Each row was made from one walk, in order. Every step used is in the known rows, and no mark comes twice. Write each row's walk.
Known rows
L, V: -.02 .10 .10 .14 -.26 -.08 -.09 .03 -.13 .02 -.08 -.52 -.19 -.19 -.01 .20 .03 -.01 -.20 .27 -.26 .18 .05 -.05
U, T, B, X: -.30 -.37 -.02 .16 .01 -.21 -.05 .30 -.17 .08 -.13 .22 -.34 -.29 -.12 -.10 -.29 .28 -.13 .10 -.20 .16 -.20 -.29
T, B, X: -.28 -.10 -.02 .01 -.02 -.31 -.30 .25 -.11 -.03 -.08 .12 -.33 -.21 -.29 -.25 -.20 .27 -.04 .20 -.01 -.02 -.08 .04
V, T, B, X: -.17 -.25 -.02 .10 .31 -.33 -.27 .12 -.09 -.15 -.13 -.21 -.33 -.19 .06 .03 -.06 .49 -.25 .09 -.08 -.42 -.16 .09
M, R: -.37 .22 .21 -.15 -.33 .08 -.11 .08 .00 -.11 .18 .08 .04 -.05 -.08 -.09 -.29 -.05 -.21 -.07 -.26 -.10 -.19 .10
B, T, V, L, R, H, X: -.08 -.06 -.06 -.01 -.02 -.07 -.42 .01 -.26 .15 .23 .28 .19 -.19 -.05 .33 .11 -.07 -.43 .13 -.12 .08 .27 .16
U, T, V, L, R: -.12 -.12 -.13 .15 -.37 -.19 -.11 .13 -.13 .29 .09 .14 -.07 -.36 .07 .17 -.09 .01 -.06 -.06 -.23 .47 -.17 -.26
U, T, V, L, R, H: .06 -.15 -.13 .11 -.36 -.19 -.10 .19 -.11 .33 .09 .25 -.03 -.50 .11 .13 -.10 .05 -.15 -.02 -.32 .35 -.08 -.23
X, H: .03 .14 -.08 .16 -.42 .09 .06 -.03 -.38 .30 -.13 .22 -.15 -.17 .21 -.02 -.10 .13 -.40 .54 -.10 .03 .00 .18
X, H, R: .01 .15 .05 .17 -.36 .15 .01 .07 -.24 .37 -.06 .41 .08 -.03 .21 .04 -.21 .10 -.29 .41 -.01 .04 -.03 -.03
V, T, B, X, H: -.03 -.21 -.11 .16 .19 -.23 -.21 .15 -.24 -.06 -.21 -.07 -.34 -.27 .16 .02 -.08 .45 -.40 .21 -.07 -.51 -.10 .12
B, X: -.39 .00 .24 .03 -.10 -.21 -.30 .20 -.20 .01 -.15 -.14 -.10 -.02 -.15 -.24 -.13 .11 -.24 .37 -.22 -.05 -.25 .08
B, T, V, X: -.20 -.07 -.04 .02 .03 -.24 -.16 -.17 -.37 -.02 -.12 .17 .21 -.09 .21 .17 .03 .18 -.32 .17 .01 .10 -.04 .29
V, T, B: -.14 -.18 -.10 .10 .20 -.25 -.11 -.04 -.02 -.09 -.03 -.23 -.34 -.20 .19 .20 -.03 .50 -.21 .08 -.06 -.22 -.09 .16
T, V: -.08 .17 -.23 .06 -.34 -.30 -.10 -.10 -.05 .10 -.06 .08 -.09 -.29 .16 .16 .00 .22 .07 .02 -.04 .39 -.19 .16
B, X, H: -.10 .03 .08 .13 -.26 -.06 -.21 .24 -.42 .15 -.26 .17 -.14 -.15 -.03 -.27 -.19 .06 -.42 .54 -.18 -.23 -.15 .11
L, R: -.35 .14 .23 -.04 -.37 -.04 -.36 .06 -.07 .11 .27 -.24 .02 -.10 -.06 -.11 -.08 .27 -.13 -.06 -.20 .12 -.01 -.10
V, X, H, R: -.16 .15 .32 .09 -.19 .06 -.04 -.04 -.35 .37 -.27 .31 .33 -.05 .09 -.15 -.25 .10 -.17 .43 .14 -.05 -.32 .08
L, V, T, B: .14 -.13 -.04 .22 .11 -.24 -.14 .05 -.06 -.14 -.11 -.58 -.34 -.31 .11 .36 .05 .27 -.25 .06 -.15 -.18 .08 -.04
U, T: -.32 -.21 .08 .19 -.12 -.04 .14 .05 -.16 .19 -.05 -.02 -.19 -.16 .14 .05 -.19 .20 -.25 .22 -.32 .36 -.26 -.23
U, T, B, X, H, R, M: -.01 -.37 .09 .21 -.06 -.04 -.16 .28 -.21 .27 -.17 .55 -.34 -.20 -.07 -.23 -.38 .11 -.20 -.10 -.16 -.04 -.14 -.29
U, T, V: -.13 -.19 -.18 .21 -.24 -.21 .09 .03 -.12 .19 -.10 .15 -.15 -.37 .27 .20 -.14 .23 -.07 -.03 -.23 .47 -.29 -.20
M, R, L, V, T: -.13 .04 .39 .23 -.06 -.07 -.19 .10 -.08 -.38 .13 -.32 -.06 .00 -.05 -.15 -.32 -.25 -.06 .01 -.30 -.36 -.03 .07
V, T: -.25 -.07 .09 .11 .15 -.16 -.09 -.12 -.07 -.03 -.06 -.43 -.17 -.06 .35 .23 .04 .40 -.36 .22 -.17 -.21 -.20 .16

Write each row's walk
-.26 .14 .28 -.13 -.11 .25 -.21 .10 .04 .05 .21 .25 .13 -.23 -.19 .01 -.32 -.08 -.28 .06 -.37 -.26 -.14 .01
M, R, H, X
-.14 -.07 -.21 .05 -.07 -.21 -.14 -.12 -.30 -.07 .01 .17 .02 -.12 .26 .29 .07 .19 -.36 .13 -.06 .20 .12 .24
B, T, V
-.11 -.16 -.05 .17 -.20 -.06 -.17 .14 -.09 .42 .11 .27 .01 -.49 -.04 .26 -.10 -.05 -.12 -.03 -.29 .37 -.14 -.30
U, T, V, L, R, H, X
-.24 .24 .37 -.13 -.37 -.01 -.56 .02 -.11 .39 .33 -.13 -.12 .07 -.32 -.22 .07 -.38 -.23 .01 -.18 .18 .07 .25
V, L, R, M
-.14 -.11 -.18 .18 -.27 -.23 .07 .08 -.16 .31 -.04 .18 -.15 -.36 .11 .21 -.09 -.06 -.08 .12 -.21 .53 -.23 -.12
U, T, V, L
.19 .13 .40 .20 -.19 .04 -.21 -.04 -.32 .29 -.30 -.11 .10 -.11 .00 -.09 -.12 -.19 -.20 .16 -.05 -.14 -.10 .04
L, V, X, H, R, M
-.04 .21 -.09 -.01 -.31 -.15 -.43 .06 -.03 .36 .20 .17 .08 -.39 -.17 .20 .07 -.10 .00 .04 -.08 .30 -.02 .05
T, V, L, R, H, X
.05 -.06 .10 .24 .06 -.13 -.13 -.03 -.11 -.11 -.14 -.72 -.21 -.20 .24 .37 .11 .17 -.35 .20 -.28 -.17 -.02 -.01
L, V, T
-.01 .04 .24 -.06 -.37 -.01 -.37 .16 -.05 .17 .26 -.05 .10 -.29 -.01 -.16 -.08 .31 -.27 .12 -.29 -.02 .09 -.06
L, R, H
-.30 .02 .50 .26 -.11 -.13 -.12 .07 -.03 .05 .14 .06 .16 .30 -.10 -.19 -.32 -.07 .25 .29 .04 .27 -.05 -.10
H, R, L
.03 .05 .45 .46 -.19 -.17 -.05 -.02 -.43 -.02 -.21 -.28 -.02 -.04 -.09 -.31 -.23 -.26 .07 .66 -.08 -.02 .03 .15
R, L, V, X, H
-.23 .13 .55 .14 -.19 -.05 -.18 .09 -.17 -.29 .04 -.19 .12 -.02 -.21 -.34 -.42 -.37 .11 .10 -.21 -.22 -.15 .09
M, R, L, V, X
-.02 -.07 -.06 .08 -.05 -.12 -.14 -.10 -.43 .10 -.15 .47 .34 -.10 .29 .21 -.10 .13 -.34 .15 .13 -.01 .00 .17
B, T, V, X, H, R
.14 .19 .07 .10 -.30 -.17 -.22 -.20 -.23 .38 -.26 .47 .17 -.22 .16 -.11 -.13 .01 .03 -.08 .17 .06 -.31 .23
T, V, X, H, R, M
.06 -.17 .24 .45 .12 -.34 -.12 .03 -.18 -.27 -.04 -.52 -.34 -.06 -.04 -.08 -.12 -.02 .10 .32 -.11 -.10 .17 .05
R, L, V, T, B
.04 .09 .22 .34 -.34 .04 -.01 .07 -.29 .24 -.03 .38 .07 .07 .10 -.18 -.32 -.07 -.12 .51 .03 .05 .07 .01
X, H, R, L
.11 .12 .27 .22 -.23 .02 -.08 .04 -.31 .22 -.30 -.14 .20 -.20 .05 .08 -.15 -.06 -.19 .35 -.01 -.05 -.13 -.07
L, V, X, H, R
.11 -.14 .29 .42 .01 -.12 -.31 .29 -.35 -.02 -.25 -.02 .00 -.02 .03 -.18 -.29 -.08 -.30 .44 -.12 -.47 -.07 -.08
B, X, H, R, L, V, T
.18 -.22 .22 .51 .07 -.31 -.22 .16 -.36 -.25 -.19 -.32 -.33 -.13 -.04 -.21 -.21 -.06 -.06 .46 -.12 -.38 .17 .09
R, L, V, T, B, X, H
.02 .26 -.03 -.06 -.44 -.24 -.52 -.04 -.06 .32 .20 .08 -.10 -.21 -.11 -.04 .11 -.24 .00 -.19 -.04 .31 .00 .24
T, V, L, R, M
-.05 .02 .40 .43 -.18 -.23 -.10 .03 -.23 -.15 -.01 -.47 -.20 .03 -.14 -.21 -.15 -.24 .16 .50 -.19 .16 .14 .06
R, L, V
-.04 .00 -.03 -.05 -.13 -.16 -.51 -.09 -.28 .12 .23 .19 .00 -.02 .03 .10 .15 -.21 -.42 -.10 -.11 .12 .28 .35
B, T, V, L, R, M
-.16 .16 -.02 .03 -.24 -.35 -.13 -.18 -.16 .16 -.20 .06 .15 -.32 .07 .00 -.06 .21 .16 .06 .09 .27 -.37 .21
T, V, X
-.10 -.37 -.11 .25 -.11 -.12 .02 .31 -.32 .17 -.18 .38 -.36 -.37 -.01 -.15 -.34 .26 -.26 .16 -.19 .04 -.15 -.26
U, T, B, X, H
.26 -.17 -.01 .28 .08 -.16 -.26 .24 -.17 -.06 -.24 -.25 -.20 -.31 .15 .24 -.09 .21 -.35 .07 -.06 -.43 .05 -.18
L, V, T, B, X, H, R
-.07 .18 .20 -.12 -.40 -.06 -.37 .21 -.11 .35 .33 -.03 .11 -.20 -.22 -.10 .00 -.16 -.31 .38 -.24 .10 .15 .08
V, L, R, H
-.05 -.09 .48 .38 .07 -.17 -.17 .07 -.02 -.08 .04 -.31 .09 .17 .05 .03 -.23 -.05 .11 .20 -.02 -.01 .01 -.16
H, R, L, V, T
-.39 .15 .40 .09 -.24 -.01 -.15 .08 -.09 -.26 .21 .06 .00 .09 -.17 -.37 -.43 -.26 .08 .12 -.24 -.10 -.10 .16
M, R, L
-.09 .05 .19 .11 -.22 -.01 -.28 .30 -.31 .19 -.20 .33 .06 -.04 -.02 -.24 -.27 .05 -.32 .40 -.11 -.18 -.19 -.06
B, X, H, R
-.13 .11 .31 .11 -.15 -.12 -.11 -.04 -.24 .07 -.26 -.50 .06 -.20 -.09 .03 -.03 -.03 -.11 .31 -.14 .07 -.16 .01
L, V, X
-.03 -.21 .42 .39 .19 -.28 -.34 .27 -.04 -.18 -.04 -.18 -.02 .09 -.12 -.11 -.32 -.01 .17 .14 .02 -.16 .00 -.23
H, R, L, V, T, B, X
-.08 -.01 .30 .28 -.18 -.08 -.29 .29 -.35 .11 -.18 .31 .05 .07 -.10 -.40 -.36 -.08 -.18 .50 -.08 -.20 -.11 -.02
B, X, H, R, L
